Known rows, with every way that one mark hangs from another:
{U Z}: [-1.34 -0.18 -0.07 -1.18 -0.31 -1.61  0.17 -0.82 -0.36 -0.48  0.43  3.40
 -0.38  0.22 -0.84 -0.37  0.34  0.92 -1.21  0.26 -0.72  2.64 -2.53  0.24
 -1.05]
{U X}: [-0.11 -1.91 -0.07 -2.54 -0.93 -1.04  0.08 -0.52 -2.02 -0.39 -0.46  2.24
 -0.20  0.09  0.38 -0.69 -0.04  0.75 -1.27  1.53  0.17  1.26 -1.33  1.03
 -1.02]
{X {U E Z}}: [-0.48 -0.67 -0.05 -1.87  1.28 -1.32  0.66 -0.77 -0.10 -0.56  0.40  2.92
  0.69  1.05  0.91  0.98 -0.66 -0.41 -1.76  0.97  0.29  0.52 -2.16 -0.77
 -0.22]
{Z R {U E F X}}: [-0.99  1.51 -0.39 -0.56  1.43 -2.66  2.48 -1.51 -1.39 -1.36 -2.11  0.34
 -2.33 -4.56  0.78 -1.06 -0.31 -1.62 -0.57  3.09 -0.67 -1.26 -0.36 -0.61
 -0.86]
{U {F {R E}} X}: [ 1.17  0.64  0.51 -2.58 -0.59 -1.48 -0.32  0.25 -1.61 -0.72 -1.10  0.23
 -1.42 -1.37  0.00  0.60 -1.45 -1.57 -0.05  3.62 -0.61 -0.25 -2.00 -0.90
 -1.41]
{X U}: [ 0.26 -2.30 -0.24 -0.83  0.74 -1.53  1.14 -0.99 -1.14  0.08  1.30  3.88
  1.60  2.03  0.67  0.99 -0.25  0.58 -2.54 -1.20  1.65  1.16 -2.74 -0.06
 -0.29]
{X {U {Z {R F}}}}: [ 0.08  0.23  0.04 -0.67  0.95 -2.10  1.84 -0.65 -0.05 -0.27  1.17  3.24
  0.20  0.09  0.55  0.73 -0.50 -0.68 -1.86 -0.44  0.70  1.35 -3.10 -0.31
 -0.60]
{R {E {U X}} F Z}: [ 2.50  0.11  2.51 -2.11  1.66  0.73  0.01  1.97 -1.95  1.77  2.74  0.77
  0.59  0.69  1.04  0.84 -3.88 -2.14  0.82  2.32  0.42  1.14 -1.42  1.09
 -0.82]
{R E}: [-0.17 -2.54  1.35 -1.06  0.00 -0.04  0.37  1.04 -1.95  0.68  0.37  2.22
  0.58  0.72  0.51  0.84 -1.16  0.12 -0.53  1.03 -0.73  1.09 -1.76  0.35
 -1.11]
{X {U {F R}}}: [ 0.94 -0.47 -0.28 -0.83  0.74 -2.23  0.93 -0.99 -0.69 -0.37  0.89  2.91
  0.69  1.20  0.09  1.55 -0.81 -0.62 -2.13 -0.50  1.57  0.40 -3.39 -1.32
 -0.52]
{F R {U E X Z}}: [ 2.19  2.61 -0.62 -1.46  0.55 -1.77 -0.10 -0.70 -0.26 -1.31 -0.27 -0.51
 -0.58  1.24 -0.79  1.28 -1.23 -1.72 -1.42  1.12 -2.35  1.24 -2.08 -1.82
 -1.42]
{E U}: [-0.14 -3.71  0.14 -0.66  0.93 -1.66  0.39 -1.37 -1.54 -0.34  1.28  3.57
  2.38  3.35  0.67  0.29 -0.65  0.78 -1.57 -1.76  1.95  2.01 -1.76  1.37
 -0.58]
{R {E {U X Z}} F}: [ 0.92 -0.72  2.33 -2.45  0.70  0.28 -0.36  1.52 -1.59  0.70  1.04  1.59
  0.09  0.97  1.44  0.49 -2.90 -1.72  1.06  2.89 -0.04  0.65 -1.54  1.08
 -1.35]
{U E F X Z}: [-1.29  1.84  0.01 -4.32 -0.29 -1.40 -1.24  0.13 -0.28 -1.61 -2.34  0.49
 -2.89 -2.60  0.56 -0.70 -1.38 -1.36  0.49  6.86 -1.56 -1.39 -0.74 -0.73
 -1.01]
{Z {R E} {U F X}}: [-0.31  1.33  0.42  0.01  1.33 -2.06  2.66 -0.41 -2.01 -0.90 -1.48  0.33
 -2.09 -4.77  0.70 -0.43 -0.46 -2.04  0.01  3.16 -1.05 -0.63 -0.79 -0.61
 -0.98]
{E {U X}}: [ 0.24 -3.38  0.19 -1.85  0.59 -1.51  0.04 -1.17 -1.91 -0.72  0.56  2.69
  1.87  2.54  1.15 -0.09 -0.75  0.22 -1.20  0.01  1.71  1.56 -1.12  1.53
 -0.59]
{E {U {F R} X Z}}: [ 0.54  0.03  0.12 -2.08  0.79 -2.46 -0.46 -1.30 -0.61 -1.62  0.04  1.65
  0.32  1.03  0.20  0.33 -1.10 -1.29 -0.32  1.58  0.78  1.31 -1.89 -0.06
 -0.84]
{E {U F}}: [-0.18 -2.63  0.04 -0.88  0.82 -2.09 -0.04 -1.08 -1.46 -0.57  0.83  3.33
  1.38  2.43  0.53  0.32 -1.11  0.24 -1.08 -0.14  2.10  0.84 -1.89  0.87
 -0.61]
{R {Z U}}: [ 0.23  0.59 -0.06  0.23  1.50 -1.13  1.42 -1.38 -1.60  0.64  2.06  2.64
  0.37 -0.54 -1.21 -0.36 -0.16  0.66 -1.56 -0.93  0.33  2.66 -1.87  0.17
 -0.20]
{Z {U E X}}: [-1.02 -0.59 -0.14 -1.51  1.10 -0.95  0.86 -1.88 -2.07 -0.68 -1.12  1.82
 -0.53 -1.26  0.47 -1.03  0.13  0.09 -0.89  2.20 -0.36  0.15 -0.27  0.04
 -0.63]
{Z {R E}}: [-0.23 -1.51  0.84  0.19  0.35 -1.72  2.44  0.56 -1.41  0.18 -0.09  1.38
 -0.27 -1.42  0.69  0.53 -0.78 -0.74 -1.03 -0.19 -0.86  1.03 -1.89  0.32
 -1.22]

Rows:
[ 1.02  0.05  0.25 -1.10 -0.04 -0.54  0.04  0.55 -1.37  1.00  1.27  2.41
 -0.55  2.11  0.13  0.06 -2.15  0.14 -1.20  0.49  0.12  0.29 -2.29  0.65
 -1.62] => {R {F {U E}}}
[-0.34  2.45 -0.15 -1.11 -0.22 -2.69 -0.16 -0.88  0.25 -1.01 -0.13  1.94
 -1.71 -0.92 -1.63  0.41 -0.44 -0.74 -0.57  1.29 -0.82  1.56 -3.43 -1.46
 -1.39] => {U {F R} Z}
[-0.17 -0.75  0.01 -2.34  0.60 -2.09 -0.59 -0.92 -0.94 -1.45  0.02  2.38
  0.19  0.85  0.61 -0.15 -0.96 -0.68 -0.31  2.38  1.05  0.91 -1.42  0.61
 -0.64] => {E {U F X Z}}
[ 1.06  2.20  0.85 -1.68  1.45 -0.18  0.71 -0.32 -1.61  1.27  1.77  1.45
 -1.12 -1.40 -0.21 -0.92 -2.02 -0.83 -0.25  1.92  0.23  0.96 -1.33  0.49
 -0.78] => {R F {Z {U E X}}}
[-0.62  0.41 -0.45  0.45  1.10 -2.62  3.20 -1.98 -1.86 -1.00 -0.91  1.44
 -1.15 -3.33  0.28 -1.18  0.84 -0.58 -1.38  0.19 -0.32  1.05 -1.01  0.24
 -0.84] => {Z R {U X}}
[ 3.57  2.45 -0.51 -1.07  1.09 -1.38  0.27 -0.42 -0.89 -0.30  0.94 -1.10
  0.11  1.45 -0.83  1.64 -1.99 -1.76 -1.80  0.28 -1.62  1.28 -1.86 -1.61
 -1.02] => {F {R Z} {U E X}}
[ 1.50 -0.59  1.21 -1.05  0.81 -1.33  0.31 -0.48 -1.06 -0.47  0.46  0.66
  1.09  1.42 -0.10  1.61 -1.31 -1.63 -0.47 -0.37 -0.70  2.21 -2.39 -0.77
 -1.26] => {F {R {E {U X Z}}}}
[ 0.18  1.14 -0.07 -1.81  1.34 -2.10  0.40 -0.87  0.37 -0.93  0.00  1.94
 -0.24  0.17  0.35  1.50 -1.28 -1.61 -1.36  1.74  0.21 -0.27 -2.78 -2.02
 -0.46] => {X {U E {F R} Z}}
[-0.20  0.26  0.24 -1.45  1.51 -1.79  1.55 -0.50  0.20 -0.36  0.42  2.33
 -0.08 -0.16  1.17  0.84 -1.15 -1.25 -1.51  0.89  0.22  0.11 -2.30 -0.64
 -0.54] => {X {U E {Z {R F}}}}
[ 2.27  2.03  0.45 -0.93  0.93 -0.25  0.27  0.91 -1.15  1.73  2.84  1.53
 -0.46  1.31 -0.57  0.29 -2.92 -0.49 -1.12  0.49 -0.07  1.08 -2.26  0.36
 -1.05] => {R {F {U E}} Z}
[ 1.31 -0.75  1.18 -0.48  0.97 -1.44  0.51 -0.52 -0.87 -0.28  0.85  1.06
  1.33  1.82 -0.33  1.83 -1.23 -1.38 -0.66 -1.19 -0.60  2.41 -2.73 -0.82
 -1.26] => {F {R {E {U Z}}}}
[ 0.47 -2.46  1.44 -1.93  0.70 -0.42 -0.25  0.98 -2.15 -0.12  0.04  1.47
  0.84  0.94  1.39  0.91 -2.03 -1.14  0.21  2.76  0.17 -0.03 -1.04  0.45
 -0.82] => {R {E {U F X}}}
[ 0.97 -1.54  0.07 -1.82  0.63 -2.26 -0.21 -1.25 -1.47 -1.16  0.20  1.72
  0.95  1.76  0.57  0.50 -1.33 -0.91 -0.72  0.78  1.58  0.79 -1.73  0.35
 -0.82] => {E {U {F R} X}}
[-0.15 -1.60  1.41 -1.28  0.99 -0.69 -0.22  0.82 -1.34 -0.16  0.48  2.03
  0.71  0.94  0.81  1.09 -1.81 -1.05  0.24  2.25 -0.22  0.68 -1.65  0.09
 -0.83] => {R {E {U F Z}}}
[-0.58  2.46  0.32 -2.49 -0.35 -2.11  0.51  0.82 -0.50 -1.49 -1.71  0.28
 -3.08 -4.30  0.35 -0.33 -0.95 -2.07  0.56  5.50 -1.78 -0.30 -1.49 -0.59
 -1.23] => {U F X {Z {R E}}}
[ 0.58  0.35  0.05  0.13  0.32 -2.06  2.20  0.20 -0.86  0.39  0.53  1.49
 -1.03 -0.45  0.43 -0.03 -1.46 -0.72 -1.50 -0.56 -0.28  0.49 -2.19  0.53
 -1.62] => {Z {R {F {U E}}}}
[ 1.41 -0.84  0.13 -1.74  0.97 -2.16 -0.13 -1.11 -1.41 -0.90  0.71  1.42
  0.97  1.51  0.35  0.57 -1.60 -1.15 -0.71  0.72  1.53  1.08 -1.72  0.21
 -0.68] => {E {U {F {R Z}} X}}
[-0.66 -1.07  0.04 -1.13  0.92 -2.30 -0.30 -1.13 -0.60 -1.04  0.73  3.23
  0.73  1.68  0.17  0.13 -0.92 -0.18 -0.66  0.66  1.27  1.36 -2.10  0.51
 -0.62] => {E {U F Z}}
[ 2.13  0.41  1.22 -0.34  0.97 -0.92  0.89  0.07 -1.15  0.68  1.71  0.47
  0.78  0.60 -1.08  1.80 -1.54 -1.28 -0.91 -1.20 -0.93  2.67 -2.88 -1.10
 -1.08] => {F {R E Z}}
[ 0.28  1.27  1.11 -0.09  1.33 -1.31  2.90 -0.15 -2.15  0.12 -0.53  0.54
 -1.77 -3.89  0.94 -0.71 -0.92 -2.01  0.12  2.04 -0.86  0.16 -0.97  0.22
 -1.32] => {Z {R E F} {U X}}
[ 1.69  1.21  1.53 -1.82  0.00  0.49 -0.30  2.32 -1.62  0.97  0.99  1.07
 -1.09  0.53  0.61  0.64 -2.73 -1.51  0.39  3.35 -1.60  0.32 -1.98  0.21
 -1.72] => {R E {F {U X Z}}}
[-0.59 -0.53  0.00 -0.56  1.13 -2.92  0.71 -1.05 -0.38 -1.23  0.46  2.66
  0.28  0.53  0.39  0.18 -0.87 -0.78 -0.67  0.32  1.04  1.18 -2.04  0.37
 -0.70] => {E {U F {Z R}}}
[-0.55 -1.62  0.14 -0.31  1.24 -2.52  1.09 -1.37 -0.50 -0.99  0.90  2.92
  1.36  1.47  0.46  0.17 -0.46 -0.23 -1.17 -1.22  0.89  2.37 -1.89  0.96
 -0.67] => {E {U {Z R}}}
[ 0.99  1.34  1.29 -0.99  1.71  0.05  0.77  0.74 -2.20  0.66  1.00  0.53
 -0.63 -2.41 -0.20  0.41 -1.73 -1.45  0.25  3.40 -0.98  0.78 -0.97 -0.61
 -0.30] => {R E {Z {U F X}}}
[ 2.43 -0.18  1.34 -0.24  1.62 -1.16  0.83 -0.28 -1.11  0.42  2.04  0.49
  1.69  1.65 -0.64  2.02 -1.94 -1.65 -0.82 -1.61 -0.28  2.75 -2.63 -0.81
 -0.87] => {F {R {E U} Z}}
[ 1.62  1.45  0.17 -0.49  1.37 -1.69  1.16 -1.79 -1.06 -0.09  0.97  0.57
  0.20 -0.18 -1.25  0.66 -0.69 -0.95 -1.40 -1.09 -0.48  2.43 -2.29 -1.14
 -0.86] => {F {R {Z {U E X}}}}
[ 0.62  1.04 -0.79 -1.97  0.12 -1.02 -0.38  0.05 -0.81 -0.94 -0.40  0.93
 -0.74  0.99  0.15  0.17 -0.99 -0.38 -1.34  2.84 -1.84  0.43 -1.13 -0.42
 -1.02] => {F {U E X Z}}
[ 0.70  1.06  0.21 -1.15  1.05 -2.04  0.62 -0.42 -0.01 -0.63  0.69  2.36
  0.03  0.28  0.04  1.79 -0.97 -1.50 -1.26  1.05  0.29  0.60 -3.44 -1.83
 -0.56] => {X {U {F {R E}} Z}}
[ 2.62 -0.03  1.36 -0.81  1.50 -1.06  0.65 -0.16 -1.32  0.23  1.66  0.09
  1.40  1.21 -0.40  1.84 -1.94 -1.91 -0.61 -0.72 -0.38  2.51 -2.32 -0.77
 -0.86] => {F {R {E {U X}} Z}}
